What can hang from each mark
q202: q148
q621: q148 q408 q713
q713: q202 q287 q330 q621
q148: q202 q621 q979
q287: q713

Every row comes from one small tree of marks. The marks that hang from a mark follow it in brackets, in the order of their numbers. Every link used is in the known rows. Which tree was each row made from?
Known rows
q202{q148{q621{q408 q713{q287}} q979}}: [  2  22  -1  36  28  14  -1   4  11  17  36 -59 -19 -53 -38   7  10  -5
 -20]
q287{q713}: [ -9 -12  13   2   4  -9   0  -8  11  -2  21 -11   0   8   7 -10  -7   2
  21]
q621{q148 q408 q713{q202}}: [ 13  16 -34  30   1  -3 -11 -20  15  41  13 -49 -24 -20  12 -35  22   9
  31]
q713{q202}: [ 17   9  -9   9  -3 -10 -10   2  17  15  13  11 -16 -16  12   9  -1   5
   9]
q202{q148}: [  1   8  10   3  11  -8   0  -4  11   4 -21 -11   5 -27  -9   0 -14  -7
   0]
q621{q148}: [ -1   4 -15  12   4   0   0 -22  -7  20 -17 -11  -2  -5   1 -23  -3   0
  15]
q287{q713{q330 q621{q408}}}: [-16  -4   6  -9  40 -40 -27   7  10 -25  19 -31 -11 -19  27 -36   9  24
  -9]
q202{q148{q979}}: [  4  10  11  14   7   2   1  -4 -10  10 -18   0   0 -28 -19  15  -8 -23
  -9]
q148{q202 q621{q408 q713} q979}: [ 14  23 -30  11  13  14  10  -1  -9  44  39 -42 -12 -20  -2   9  32 -19
 -22]
q621{q148 q713{q330}}: [ -7   5 -28  23   1  -7  22 -12  10  33   5 -43  10 -24  29 -37  14  22
  13]
q202{q148{q621{q408 q713} q979}}: [  3  24  -1  19  23  12  15  -5  -1  34   7 -48  -6 -36 -35   4   7 -23
 -14]
q202{q148{q621{q408} q979}}: [  9  22   7  14  35   0  -9   0 -15  28  -5 -15  -5 -32 -42  18  -2 -32
 -31]
q148{q621{q408}}: [  1  16  -5  -3  28  -5  -9   7  -6  15  13 -12  -8  -6 -23   1   7  -9
 -22]
q287{q713{q202 q330}}: [  3  -2  -2  14   6 -33  -9  13  21  17  37   0 -14 -21  43  -2  -6  19
  12]
q713{q621}: [ -2  -1   9 -18  25  -8  -7 -14  12 -25 -13  -8  -7 -23   5 -11  -4  10
   1]
q287{q713{q202{q148} q330}}: [  2   4   5  15  19 -44 -11   6  33  21  20 -11  -8 -49  33  -1 -18  17
  11]
q202{q148{q621}}: [  4  15  11  -4  29  -6  11 -13  12  22 -12  -9   6 -38 -23  11 -27 -12
  -9]

Write each row's tree
[ 10  23 -26  30  26 -15 -12  30  33  27  71 -49 -31 -58  15   0  20  36
 -19] -> q148{q621{q408 q713{q202 q287 q330}}}
[ 14   9 -29  28  -7   3  13 -29  26  45   9 -31 -20 -29  24 -27   5  15
  42] -> q621{q148 q713{q202}}
[ 12   7 -17  24   5 -24 -23  32  25   5  47  -1 -29 -50  32  12   6  31
 -16] -> q713{q202 q287 q330}
[  9   4  16  13  35 -41 -15  -5  22   3   9 -10 -19 -67  32   3 -20   8
   0] -> q287{q713{q202{q148{q979}} q330 q621}}
[ 15   4 -25   7  23  -2 -14 -38 -16  19 -18 -14 -13 -37  22 -16  12 -10
  -6] -> q713{q621{q148{q202 q979}}}
[ 12  10  -5  31   2  -3  -9  -1  48  14  32 -43 -30 -63   5   1  -9  28
  23] -> q621{q713{q202{q148} q287}}
[ 15  12 -31  10  32  -9 -34 -31 -25  17 -14 -28 -23 -30  14 -26  28 -14
 -17] -> q713{q621{q148{q202 q979} q408}}
[  2  22   5   0  36 -10 -12  -1   1  20  -9 -27  -4 -32 -35   0  -9 -14
 -21] -> q202{q148{q621{q408}}}
[  4  16 -10  20  12  18  16  -1  -9  28  29 -37 -11 -11 -26   7  22 -19
 -18] -> q148{q621{q408 q713} q979}
[ 21  16 -20  40  31  -5 -52 -15  -1   2  21 -23 -55 -52   3 -18  17   9
  -6] -> q713{q202 q287 q621{q148{q979} q408}}
[ -4  19  -4   4  29  -1   9  -5  18  27   5 -60   2 -35 -29  -9  -3  -4
  -2] -> q202{q148{q621{q408 q713}}}
[  2   0  15   0  43 -51 -20  -5  39  -5   0 -18 -16 -66  36 -15 -25  25
  12] -> q287{q713{q202{q148} q330 q621}}
[  9  16  11  11  21   6  14  -7  -7  28 -13   0   2 -37 -32  29 -16 -30
 -23] -> q202{q148{q621 q979}}
[ 15  18  -6  46  13 -19 -21  28  15  19  31  -3 -25 -71  12  24   2   8
 -27] -> q713{q202{q148{q979}} q287 q330}
[  7  20 -21  39  18 -25 -26  33  39  16  44 -61 -31 -67  17 -11  15  38
  -6] -> q621{q408 q713{q202{q148} q287 q330}}
[  9  13 -33  22  34  -4 -49 -19 -15   2  18 -40 -39 -43  10 -21  31   0
 -23] -> q713{q287 q621{q148{q202 q979} q408}}
[ 14   9   6  31  12 -30 -10   5  12  30  20   1 -11 -49  26  14 -15  -4
  -2] -> q287{q713{q202{q148{q979}} q330}}
[ 19  19 -32  45  -1  12  -8 -21   0  51  19 -38 -28 -23   6 -19  31  -6
  17] -> q621{q148{q979} q408 q713{q202}}
